What can hang from each mark:
k_116: k_486 k_533 k_864
k_533: k_116 k_486 k_864
k_975: k_27 k_33 k_241 k_475 k_486 k_610
k_610: k_975
k_475: k_33 k_975
k_362: k_27 k_33 k_475 k_864
k_27: k_33
k_33: k_475 k_975
k_486: k_533 k_864 k_975
k_864: k_486 k_975

(in the rows, 128 means zero)
Known rows, with every way that one mark hangs from another:
k_864(k_975): [114 121 130 129 131 137 131 125 131 129 137 130 121 108 141 134 118 121
 127 132 143 131 139 129 123 133 124 135 137 134 129 137 126 127 128 128
 125 128 131 126 131]
k_33(k_475 k_975(k_486)): [ 92 139 112 133 133 122 127 162 132 125 142 127 138  59 141 126 124 137
 128 136 139 131 139 117 121 137 165 121 129 130 125 132 135 117 130 126
 120 130 117 122 147]
k_486(k_533 k_864 k_975(k_475)): [127 139 130 138 157 128 120 161 136 120 170 121 135 126 168 134 143 151
 131 135 143 134 129 134 120 130 145 184 134 107 113 134 150 131 148 130
 139 129 148 129 175]
k_486(k_533 k_864 k_975(k_33 k_241 k_475 k_610)): [105 145 155 128 150 132  98 229 134 126 181 131 141 118 174 124 171 114
 139 138 152 137 138 143 111 140 163 196 121  74 104 141 152 117 178 119
 148 131 161 122 195]
k_33(k_475 k_975(k_241 k_486(k_533 k_864) k_610)): [ 80 144 134 141 136 129 111 208 131 122 170 126 142  35 173 122 150 115
 137 151 153 137 145 132 116 149 179 173 127  98 111 134 149 113 148 124
 136 130 142 116 182]
k_533(k_116 k_486 k_864): [125  83 127 163 100 113 110 101 126 130 135 125 128 114 162 130 172 152
 118 139 113 134 133 128 123 138 116 143 139 147 125 106 133 138 125 129
 125 138 136 131 110]
k_362(k_27(k_33(k_475(k_975(k_486)))) k_864): [103 119 117 136 130 132 126 132 145 129 137 140 133  83 119 121 134 113
 122 145 124 132 121 117 122 123 158 146 110 136 124 113 135 115 120 111
 125 141 124 135 161]
k_33(k_475 k_975(k_486(k_864) k_610)): [ 85 146 122 134 137 125 119 187 132 125 151 122 143  51 163 122 135 130
 128 148 144 134 147 128 121 129 176 161 127 126 117 142 145 120 138 122
 133 127 127 120 163]
k_116(k_533(k_486(k_975(k_27(k_33) k_475)) k_864)): [123 114 148 164 127 116 100 157 139 131 157 131 133 113 168 136 152 153
 117 153 109 130 123 130 113 139 119 166 129 106 114 128 150 134 148 131
 134 146 128 125 153]
k_33(k_475(k_975(k_241))): [ 91 125 123 128 125 128 122 158 133 130 130 132 126  79 133 125 137 127
 132 131 147 139 128 119 117 138 139 109 124 132 134 140 131 114 129 126
 120 138 129 125 150]
k_362(k_33(k_975(k_486)) k_475): [119 123 106 131 146 133 122 115 130 125 145 139 127  94 123 133 146 122
 125 139 132 126 138 116 124 126 182 151 120 120 125 127 129 110 122 120
 125 128 126 127 150]
k_116(k_486(k_864)): [121 144 134 162 133 130 127 127 124 121 139 122 128 107 143 132 116 145
 127 133 122 131 134 130 133 106 133 151 129 128 125 126 140 131 132 129
 134 130 128 124 138]
k_864(k_975(k_475 k_486(k_533(k_116)))): [110 105 137 147 131 127 115 150 137 126 163 131 131  93 164 129 150 137
 130 143 143 137 143 129 112 163 142 154 134 108 118 114 138 115 151 122
 132 132 147 123 157]
k_475(k_33(k_975(k_241))): [106 125 127 120 130 129 122 143 133 133 147 134 126  77 136 129 136 112
 130 135 144 135 126 121 120 123 136 121 128 119 130 122 124 114 133 131
 129 135 120 124 134]
k_610(k_975(k_33 k_475 k_486)): [127 160 137 133 128 124 103 207 136 128 147 136 139 131 137 122 142 140
 126 137 145 133 141 134 116 129 165 146 121  99 119 133 136 100 163 121
 132 136 126 126 159]
k_864(k_975(k_241 k_475 k_486)): [106 121 151 133 126 136 110 183 135 132 143 142 129  79 144 127 147 109
 132 144 151 134 152 132 110 152 151 133 125 107 122 146 130 109 151 122
 125 135 139 117 164]
k_475(k_975(k_27 k_33 k_610)): [104 137 145 120 134 121 113 198 136 135 141 135 131 125 137 111 143 111
 134 134 147 134 124 134 121 140 132 136 118 101 126 178 138 107 159 111
 142 134 139 124 146]
k_362(k_27 k_33(k_975(k_486)) k_864): [123 113 107 129 150 134 125 107 136 127 146 143 125 105 125 129 133  84
 123 146 139 124 129 115 129 121 180 173 115 122 128 124 129 111 118 111
 124 127 123 127 146]
k_533(k_116 k_486(k_864 k_975)): [129 107 126 169 126 120 120 118 130 121 161 122 132  93 180 135 168 148
 120 132 127 141 126 130 120 137 124 171 138 149 121 119 142 141 137 127
 135 132 146 129 134]
k_975(k_475): [123 129 130 118 133 125 120 146 132 129 127 129 131 141 128 126 135 137
 128 135 131 127 130 127 122 130 141 132 125 119 126 127 131 121 138 128
 127 130 132 128 147]
k_362(k_27(k_33(k_975)) k_864): [112 113 117 123 131 136 128  98 139 129 141 133 130 124 122 129 117 101
 121 145 130 121 119 120 127 115 148 160 123 133 123  88 130 124 121 121
 123 132 114 132 139]
k_116(k_486(k_975(k_475)) k_533 k_864): [120 149 144 169 146 124 123 148 127 118 141 132 113 110 140 158  80 160
 125 136 124 127 145 116 129 106 131 164 124 102 127 118 155 128 141 133
 134 138 104 115 149]
k_362(k_27 k_33(k_475)): [106 122  92 121 140 138 132 111 133 126 133 131 127 123 119 127 124 115
 121 135 126 129 107 109 127 123 159 152 119 134 128 114 126 123 113 121
 119 128 133 133 149]
k_116(k_486(k_975(k_33)) k_533 k_864): [117 155 147 173 145 125 124 155 122 118 154 134 115 107 140 155  81 157
 128 128 120 130 146 118 133  97 126 158 124  96 123 124 152 127 148 129
 136 138 105 117 136]
k_975(k_33(k_475) k_241 k_610): [ 83 142 136 119 121 130 108 210 126 132 140 135 137  99 136 119 154 109
 134 134 133 132 134 127 115 139 158 134 115 104 120 129 134 113 155 120
 128 131 141 122 161]
k_864(k_975(k_27(k_33(k_475)) k_486 k_610)): [ 80 140 142 136 123 135 115 199 139 135 150 136 139  60 145 118 141 111
 126 149 130 130 130 133 110 155 145 142 120 119 113 142 140 118 149 117
 138 133 139 119 165]
k_533(k_116(k_486(k_975(k_27 k_241))) k_864): [110 115 145 180 110 121  96 156 128 130 145 131 125  93 161 137 160 136
 128 137 131 133 121 128 113 152 118 145 125 125 123 116 149 131 153 125
 134 140 132 115 136]
k_33(k_975): [112 129 122 124 133 126 128 126 130 127 138 125 129 107 137 131 116 127
 128 132 144 128 133 124 126 128 136 125 135 130 129 125 130 124 130 131
 124 127 115 123 127]
k_610(k_975(k_27 k_33(k_475) k_241 k_486)): [ 99 170 131 145 119 126  98 239 133 130 150 138 139  80 138 116 147 125
 130 141 149 138 122 129 109 151 168 129 115  97 119 149 138  95 164 118
 127 139 133 117 170]
k_116(k_486): [121 141 132 155 127 129 128 127 125 125 128 127 124 105 125 133 113 135
 129 126 121 128 128 125 132 120 126 131 126 126 130 121 134 127 131 129
 130 130 123 123 126]
k_116(k_864): [126 127 132 138 127 128 127 127 124 125 126 130 119 133 123 138 109 141
 127 130 127 125 139 125 133 108 125 132 127 127 126 128 133 130 123 131
 128 132 117 125 126]
k_864(k_486 k_975(k_27(k_33) k_241 k_475 k_610)): [ 77 127 161 132 117 146 101 196 141 141 152 147 127  72 149 123 152  80
 130 162 144 137 133 137 100 159 131 154 118 107 116 145 134 106 157 125
 138 136 153 116 183]
k_475(k_33 k_975): [122 123 123 123 138 125 131 124 139 133 138 133 122 101 129 125 134 132
 126 127 137 139 122 122 126 112 114 119 127 130 136 143 126 117 124 125
 137 138 124 135 126]

Rows:
[114  99 112 119 142 146 116 111 138 132 126 152 109 116 112 128 161  69
 127 149 145 129 124 116 122 127 174 201 100 113 135 120 131 101 116 102
 132 134 145 134 170] -> k_362(k_27 k_33 k_475(k_975(k_241 k_610)) k_864)
[119 141 138 138 157 128 108 197 141 127 180 131 134  98 168 126 166 131
 135 143 149 139 110 135 110 139 143 177 124  86 112 150 147 115 161 126
 147 138 157 125 190] -> k_486(k_533 k_864 k_975(k_27 k_241 k_475(k_33)))
[116 112 111 122 143 135 127 124 140 129 136 133 123 130 117 120 129 131
 127 130 142 133 117 116 124 123 155 152 119 112 131 129 127 106 131 110
 124 138 137 137 154] -> k_362(k_27 k_475(k_975(k_33)))
[ 80 138 117 126 128 125 115 178 131 129 139 128 133  73 139 123 126 121
 133 142 150 130 119 118 113 153 155 114 126 118 127 140 135 111 140 128
 117 133 126 115 157] -> k_33(k_475 k_975(k_27 k_241))
[100 127 157 129 131 134 103 209 133 133 156 145 135  93 145 121 154 109
 135 140 149 136 155 133 107 145 161 129 121  92 116 149 130 102 168 118
 125 137 144 118 169] -> k_864(k_975(k_33 k_241 k_475 k_486))
[102 144 157 120 138 126  91 245 136 135 153 140 138 124 147 117 167  99
 138 137 151 131 124 137 105 158 155 158 111  81 115 159 145 108 184 114
 142 132 152 116 181] -> k_486(k_975(k_27 k_33 k_241 k_475 k_610))
[119 112 132 154 126 128 121 112 127 130 138 133 117  97 158 141 117 135
 123 153 116 137 147 125 127 119 118 146 133 121 128 131 136 129 116 138
 126 137 123 127 132] -> k_116(k_533(k_864(k_486)))
[107 145 138 134 144 121 115 193 139 131 161 131 140  57 161 115 147 116
 129 153 143 134 130 135 121 126 153 165 122 105 117 168 143 111 149 116
 150 132 133 120 156] -> k_475(k_33(k_975(k_27 k_486(k_864) k_610)))
[ 95 127 153 129 140 141 108 189 134 128 165 129 128  97 175 128 151 109
 136 152 159 137 149 142 113 146 149 190 132  92 112 135 144 116 155 125
 141 130 158 120 185] -> k_486(k_533 k_864(k_975(k_241 k_475 k_610)))
[117 151 137 156 139 128 121 164 127 125 152 131 130 110 137 136 125 137
 130 115 129 131 130 126 125 119 135 141 125 115 123 129 142 127 156 124
 135 131 128 123 139] -> k_116(k_486(k_975(k_33)))
[121 138 149 134 125 125 107 186 139 132 141 137 145 119 124 114 149 128
 127 145 117 125 121 134 114 142 145 127 113 104 113 137 137 115 156 120
 136 136 134 123 162] -> k_975(k_27(k_33) k_475 k_486)
[ 77 146 136 138 133 124 107 226 133 128 159 132 140  36 157 116 149 101
 140 148 154 133 126 128 113 178 170 152 121  86 116 152 147 104 156 118
 136 131 141 111 178] -> k_33(k_475 k_975(k_27 k_241 k_486(k_533) k_610))
[119 127 131 147 139 119 113 171 132 126 176 126 137 130 161 123 156 138
 134 127 137 136 107 130 115 159 130 154 129  98 113 127 145 123 167 119
 140 131 152 124 149] -> k_486(k_533(k_116) k_975(k_27 k_33))
[125 127 145 155 134 122 123 149 130 125 147 131 124  80 166 140 134 119
 124 135 126 134 133 129 125 147 121 185 129 111 128 137 145 134 137 125
 143 130 133 122 137] -> k_116(k_533(k_486(k_975(k_610))))
[112 142 160 128 123 124 103 211 140 135 139 138 145 112 131 111 158 111
 129 150 120 124 126 141 113 151 149 147 108  96 111 141 141 113 163 115
 146 133 139 120 167] -> k_975(k_27(k_33) k_475 k_486 k_610)
[112 136 140 117 132 122 110 190 135 134 126 131 134 136 134 116 143 115
 131 145 137 124 122 134 117 150 144 151 118 101 124 152 139 113 153 119
 139 128 142 120 160] -> k_975(k_27 k_475 k_610)
[ 68 134 138 125 132 141 109 206 128 131 161 132 134  79 166 122 145 112
 132 146 151 140 149 132 111 129 160 158 127 112 113 139 138 116 155 120
 129 132 149 121 176] -> k_486(k_864(k_975(k_33(k_475) k_241 k_610)))
[115 151 147 170 141 129 122 163 125 120 153 128 116  91 146 150 112 133
 133 125 135 127 137 130 133 123 126 193 126 105 119 122 158 132 144 127
 150 130 127 117 148] -> k_116(k_486(k_533 k_975(k_610)) k_864)
[124 143 132 137 152 125 111 178 138 126 154 125 136 128 157 126 142 144
 128 140 144 130 121 134 116 134 143 162 126 115 116 156 148 126 153 124
 137 130 143 124 173] -> k_486(k_864 k_975(k_27 k_475))
[125 160 127 134 127 127 110 187 132 130 144 130 132 142 134 120 126 135
 126 134 146 132 115 134 120 132 138 143 126 103 124 144 134 107 156 122
 132 133 127 125 141] -> k_610(k_975(k_27 k_33))
[100 155 118 145 159 125 117 202 133 121 184 121 143 104 170 122 143 154
 134 133 139 137 113 129 116 136 156 167 131  99 106 151 153 123 159 123
 134 131 154 126 182] -> k_486(k_533 k_864 k_975(k_27 k_33(k_475)))
[ 97 107 144 148 128 137 117 132 131 134 146 136 111  72 176 145 118 112
 122 162 135 139 162 131 121 131 116 175 137 117 127 141 138 126 122 133
 134 134 130 122 141] -> k_116(k_533(k_864(k_486 k_975(k_610))))
[107 136 138 131 140 132 115 175 137 133 146 136 127  90 153 134 149 107
 128 141 145 137 137 131 113 145 142 177 124 122 123 145 141 120 145 127
 141 128 147 123 171] -> k_864(k_486(k_975(k_475 k_610)))
[ 82 134 133 133 114 131 113 175 133 129 152 134 144  49 135 125 141 118
 128 142 130 131 134 122 112 140 162 110 121 123 116 107 134 117 141 128
 121 137 117 119 156] -> k_27(k_33(k_475 k_975(k_241 k_486)))
[133 165 136 155 139 130 110 191 132 120 176 126 139 112 163 123 143 147
 129 138 146 140 137 142 125 122 159 178 131  92 110 133 143 111 157 123
 142 133 138 129 162] -> k_610(k_975(k_33 k_486(k_533 k_864)))
[ 99 133 136 119 131 123 106 183 135 132 139 133 132 108 137 122 135 115
 134 146 154 127 125 126 111 153 154 124 125 101 126 145 136 105 155 127
 124 133 128 114 161] -> k_33(k_975(k_27 k_241 k_475))
[ 86 152 148 133 122 124  99 252 130 134 145 141 143  72 138 107 163 101
 138 142 135 133 128 131 111 160 169 132 106  86 115 164 141 103 169 110
 135 134 149 114 175] -> k_975(k_27 k_33(k_475) k_241 k_486 k_610)
[100 126 142 124 115 134 117 140 132 131 148 133 135 101 129 130 134 110
 128 136 134 128 129 128 118 132 135 119 127 122 120 102 127 123 140 133
 126 134 114 122 137] -> k_27(k_33(k_975(k_241)))
[ 88 127 148 141 129 142 111 183 131 136 159 146 122  75 150 124 137  90
 134 147 151 142 133 132 109 151 133 130 127 105 122 169 127 103 155 125
 126 135 154 117 162] -> k_864(k_486 k_975(k_27 k_33 k_241))
[ 87 126 132 127 116 134 119 155 136 132 140 134 133  86 125 124 141 126
 127 133 130 137 124 121 114 132 131 104 120 134 125 117 130 121 133 128
 124 142 124 128 152] -> k_27(k_33(k_475(k_975(k_241))))
[106 131 143 131 141 117  99 213 137 129 174 129 140 135 167 119 171 129
 135 137 142 133 115 134 108 168 146 180 122  81 110 127 153 114 184 113
 149 130 159 122 175] -> k_486(k_533(k_116) k_975(k_27 k_33 k_475 k_610))
[114  99 156 155 104 122  94 175 128 132 152 134 134  86 171 124 189 113
 135 147 129 134 144 140 117 164 139 164 123  98 113 108 143 123 150 119
 143 135 148 121 146] -> k_975(k_241 k_486(k_533(k_116 k_864)) k_610)
